What can hang from each mark:
j602: j271 j405 j842
j233: j271 j405 j746 j842
j405: j233 j582 j602
j271: j602
j582: j271 j405 j842
j746: j233
j842: j233 j582 j602

Each row was made from one small tree. The marks that hang from a mark follow it in brackets, in the order of their numbers. Every link used is in the known rows. Write each row's tree.
Known rows:
j602{j271}: [ 0.15  0.85 -1.25 -0.76 -3.74  0.89  0.82  1.76  1.78 -0.38  2.43 -1.43
  0.94  0.34 -1.46  1.70 -0.38  1.83  1.21 -0.05 -1.59 -2.03]
j405{j233 j602{j271}}: [-1.08  1.87  3.05 -1.05 -3.05  1.99 -0.38  0.11  3.19 -3.66  2.45  0.35
  0.52  0.99 -1.66 -1.19  0.94  0.76  1.61 -0.22 -0.36 -3.52]
j405{j582{j271}}: [-0.36  1.47  1.35 -1.07 -4.65 -0.25  1.68  1.05  3.18 -2.14  2.76  0.40
  0.52  1.76 -1.18  1.36 -1.46  1.17  1.78  0.74 -1.47 -3.12]
j405{j602{j271 j842{j233 j582}}}: [-0.63  3.16  2.53  0.11 -3.28  2.56  1.67  2.97  3.27 -2.85  1.60 -0.64
  1.33  1.94 -1.90  0.73 -0.93  2.24  3.00  1.74 -1.30 -3.16]
j746{j233{j842}}: [-3.36 -0.37 -0.91  1.62 -4.27 -2.42 -0.84  3.04  1.85 -0.15  2.85 -0.64
 -1.82 -0.10  0.87  2.70  1.09  0.41  0.75  0.23 -3.63  0.21]
j602{j842{j233}}: [-1.34  1.95  0.01  2.47 -4.16 -0.01 -0.47  1.68  1.84 -1.29  3.02 -1.17
  0.30  1.59 -0.79  1.66 -0.15  1.45  1.69  0.28 -2.40 -1.46]
j582{j271 j405}: [ 0.65 -0.12 -0.20 -1.71 -3.50 -0.86  3.01  0.81  3.29 -2.40  1.12  1.39
 -0.50  0.97 -2.83  1.04 -2.74  0.77  1.83  0.60 -0.65 -3.48]
j746{j233}: [-2.22 -0.64 -1.38  1.77 -3.72 -2.20 -0.40  1.87  0.82 -0.42  2.99 -0.33
 -1.33  0.34 -0.13  2.31  0.69  1.11  0.48  0.03 -3.20  0.23]
j233{j271 j746 j842{j582{j405} j602}}: [-4.65  1.25 -1.12 -2.48 -5.21 -1.36  0.93  3.67  2.97 -3.18 -1.39 -0.45
  0.44  0.07  1.07  3.23 -1.74  1.13  1.51  1.20 -4.97 -2.57]
j405{j233}: [-1.49 -0.01  0.66  0.96 -3.81 -0.57 -1.53 -1.17  1.80 -2.60  3.33  0.07
 -0.39  0.83 -0.70 -0.62  1.41  0.30  0.47 -1.05 -1.39 -1.55]
j746{j233{j405 j842{j602}}}: [-3.19  0.13 -0.38  0.67 -3.95 -2.97 -0.94  2.69  2.56 -0.65  1.99 -0.99
 -1.61 -0.50  1.24  3.36  0.20  1.55  0.74  2.16 -4.47 -0.33]
j582{j271{j602} j842{j233{j405}}}: [ 0.05  0.85  1.22 -0.24 -3.72 -2.87  1.25  0.63  2.93 -3.36  0.77  1.21
 -0.16  2.09 -2.77  0.36 -3.06  0.71  2.78  0.67 -1.33 -4.45]
j271{j602{j405{j582} j842{j233{j746}}}}: [ 0.12  0.49  1.85  1.50 -4.03  0.17 -0.51  2.17  3.21 -3.14  1.56 -1.16
  0.00  0.36 -3.15  1.65 -1.26  1.08  1.76 -0.48 -2.43 -2.76]
j842{j233 j602{j405}}: [-2.02  0.01  0.53  1.60 -4.55  0.73  1.53  3.52  2.90 -2.47  0.35  0.22
  0.49  1.24 -2.11  2.70 -0.46  2.40  2.06 -0.32 -3.94 -0.93]
j582{j405{j233{j746}}}: [-0.73 -0.34  0.35 -0.19 -3.77 -0.51 -0.30 -1.19  2.60 -3.71  2.48  0.78
 -0.75 -0.06 -1.13  0.56 -1.06 -0.75  0.80 -1.32 -1.69 -3.07]
j582{j842{j602{j405}}}: [-1.50  0.94  1.99 -0.35 -4.70  0.11  0.14  2.68  2.13 -3.67  1.63  0.44
  0.51  0.85 -2.75  0.84 -1.75  1.92  1.90  2.06 -1.13 -2.29]
j582{j405{j233{j271}}}: [-0.90 -0.25  0.91 -0.19 -3.32 -1.15  0.27 -1.06  2.31 -3.72  1.80  0.72
 -0.73  0.16 -0.84  1.33 -1.60  0.48  0.53 -0.44 -1.22 -3.25]
j405{j582 j602{j271 j842}}: [-0.27  4.37  4.63 -1.44 -3.88  3.20  0.97  2.61  4.07 -3.35  3.02 -0.70
  1.52  1.44 -1.53  1.03 -1.50  2.00  2.65  2.28 -0.49 -4.56]
j602{j271 j405 j842}: [ 0.81  2.10  0.88  0.06 -4.40  3.85  0.97  3.23  4.07 -1.29  1.81 -2.44
  1.18  0.04 -2.90  2.53 -0.96  2.07  1.50  1.45 -0.90 -3.26]
j746{j233{j271 j405{j602} j842}}: [-3.91  1.01  0.13 -0.31 -3.52 -3.75 -1.16  1.72  2.40 -1.44  1.39 -0.96
 -1.39 -0.51  2.16  4.64 -0.67  1.61  0.49  2.52 -4.21 -1.69]
j405{j233{j271{j602{j842}} j746} j582}: [-2.27  1.87  2.07 -0.53 -4.60 -0.54 -1.62 -1.05  2.83 -4.41  2.09 -0.10
  0.34  0.99  0.32  0.44 -0.30 -0.22  0.52 -1.48 -2.57 -4.41]
j602{j405{j582}}: [-0.23  0.28  2.03  0.19 -4.87  1.04  0.48  1.35  3.61 -2.88  2.65 -0.67
  0.36  0.10 -1.88  3.28 -1.34  1.31  1.13  0.84 -1.82 -2.38]
j405{j233{j271 j842}}: [-3.55  0.67  0.65  0.03 -4.31 -1.62 -1.77 -0.11  2.41 -2.54  2.01 -0.36
 -0.57  0.42  1.16  1.01  1.11  0.26  0.27 -0.60 -2.22 -2.21]

Which tree is each row?
[-0.77  1.15  0.42  1.14 -4.16 -1.96  0.75 -0.47  3.04 -2.06  2.40 -0.17
  0.25  1.59  0.51  3.50 -1.83  1.06  1.82  0.10 -3.73 -2.92]  j842{j233{j405{j582{j271}}}}
[-4.51  2.91 -0.20 -3.63 -5.45 -2.83 -1.56  1.35  3.72 -2.92  0.08 -1.68
  0.77 -0.83  3.12  5.30 -2.31  1.36  0.77  2.61 -5.95 -4.02]  j233{j271 j405{j582} j746 j842{j602}}
[-1.65  2.54  2.86  0.31 -5.37  2.24 -0.92  0.59  4.49 -4.17  2.08 -1.06
  0.64  0.55 -0.84  2.17 -0.69  0.38  0.80  0.49 -1.94 -4.33]  j602{j405{j233{j271 j746} j582} j842}
[-1.27 -0.47  1.47 -0.27 -3.35 -1.65 -0.18 -0.10  2.96 -3.72  1.37  0.46
 -1.26 -0.31 -0.81  1.17 -1.42  0.14  0.74 -0.52 -1.39 -3.29]  j582{j405{j233{j271{j602} j842}}}
[-2.50  1.47 -3.01 -2.67 -4.15 -3.81 -2.11 -1.90  1.13 -2.22  0.94 -1.86
  0.90 -0.76  1.80  4.94 -2.31  1.50 -0.22  1.51 -4.90 -3.26]  j233{j271 j405 j746}
[-1.44  1.83  4.45  0.60 -4.89  0.18 -0.90 -1.13  3.24 -4.84  4.07  1.10
  0.01  1.76 -0.16 -0.70 -0.61 -0.55  1.37 -0.33 -0.55 -4.24]  j405{j233 j582{j842}}
[-2.64  2.73  0.30 -3.03 -5.44 -0.60 -1.10  1.99  4.72 -2.18  1.46 -1.84
  0.74 -0.89  1.78  3.66 -1.47  0.52  1.58  2.01 -5.17 -3.78]  j233{j405{j582} j746 j842{j602{j271}}}
[-2.42  0.19  1.52  1.06 -4.30 -0.47 -0.87  0.31  3.12 -2.79  2.66 -0.12
 -0.72  0.94  0.26 -0.54  1.47 -0.12  1.13 -0.27 -1.88 -1.53]  j405{j233{j842{j582}}}
[-2.93  0.66  0.12  1.30 -4.11 -0.54  3.47  3.61  1.91 -3.07 -1.37  0.47
  1.12  2.88 -0.49  2.31 -1.42  3.65  2.42  0.94 -4.55 -1.07]  j842{j233{j271} j582 j602}
[ 0.22  0.35  0.51  1.68 -2.84 -1.92 -1.21  1.16  1.60 -1.98  1.96 -1.47
 -0.29  0.51 -2.49  0.87 -0.91  2.02  1.49  0.47 -2.23 -1.74]  j271{j602{j842{j233{j405}}}}
[-1.51  2.24  1.74 -2.11 -3.57 -1.21 -1.22  1.21  4.14 -1.91  2.24 -1.84
  0.04 -0.85  0.74  3.17 -1.20  1.51  1.71  3.40 -2.61 -3.14]  j233{j405{j602{j271}} j842}
[-2.85  0.55  0.82 -0.13 -4.64 -0.33  0.97  4.45  3.02 -1.85  0.99 -0.66
 -0.03  0.76 -0.46  1.07  0.10  2.10  2.11  2.25 -3.08 -0.31]  j233{j842{j582 j602}}
[-1.21  0.18  1.34 -1.09 -4.58  1.99  3.69  3.27  4.36 -4.02 -1.26  1.06
  0.85  2.10 -3.33 -0.55 -0.67  2.30  2.37  1.75 -2.40 -2.15]  j842{j582{j271} j602{j405{j233{j746}}}}
[-4.22  1.45 -0.65 -2.34 -4.92 -1.67  0.32  2.30  3.07 -3.41 -0.36 -0.53
  0.24 -0.05  1.44  3.55 -1.91  0.17  1.51  0.93 -4.29 -3.22]  j233{j271 j746 j842{j582{j405{j602}}}}
[-1.60  2.86  1.37 -1.95 -2.86 -2.22 -0.52 -0.50  2.19 -3.41  0.74 -1.56
  1.01  0.44  0.54  3.78 -2.87  3.66  0.93  4.72 -2.53 -3.65]  j233{j271 j405{j602{j842{j582}}}}
[-1.03  2.85  1.04 -3.42 -4.26 -1.17 -0.65 -1.12  3.84 -3.71  2.15 -0.36
  1.00  0.27  0.06  2.60 -2.46  0.47  1.72  2.15 -3.43 -4.76]  j233{j405{j582{j271} j602} j746}
[-0.97  1.35  1.82 -0.87 -4.65  1.13  0.83  3.20  2.55 -3.26  1.30  0.11
  0.93  0.80 -2.90  0.92 -1.91  2.02  2.09  1.84 -0.95 -2.97]  j582{j842{j602{j271 j405}}}
[-2.35  1.25 -1.78  0.09 -4.71  1.11  1.47  3.52  2.28 -1.45  0.23 -0.19
  1.32  1.36 -1.01  1.99 -0.17  1.46  2.23 -1.83 -4.87 -1.84]  j842{j233{j746} j602{j271}}
[ 0.66  0.10  0.93 -1.33 -3.22 -0.50  1.40  0.02  4.01 -3.94  0.52  1.39
 -0.93  0.88 -3.67 -1.52 -1.82 -0.54  1.75 -0.95 -0.55 -4.80]  j582{j271{j602{j842}} j405{j233{j746}}}
[-2.58  0.33 -0.07  0.59 -3.87 -1.93  0.62  3.30  3.14 -0.88  1.23 -1.07
 -1.16 -0.01  1.12  3.10 -0.23  1.87  1.23  2.59 -4.38 -0.76]  j746{j233{j405 j842{j582 j602{j271}}}}
[-0.91  2.30  2.94 -1.58 -5.04  0.13  2.01  2.21  3.42 -3.55  2.05  1.33
  0.79  2.29 -1.84  0.39 -2.45  1.42  2.52  1.78 -0.95 -4.06]  j405{j582{j271 j842{j602}}}
[-0.27 -0.36  0.06  1.86 -3.64 -1.12  3.70  2.01  2.85 -2.50  0.03  0.83
  0.15  3.11 -2.11  0.62 -1.39  1.49  3.00 -0.49 -2.96 -1.89]  j842{j233 j582{j271{j602}}}
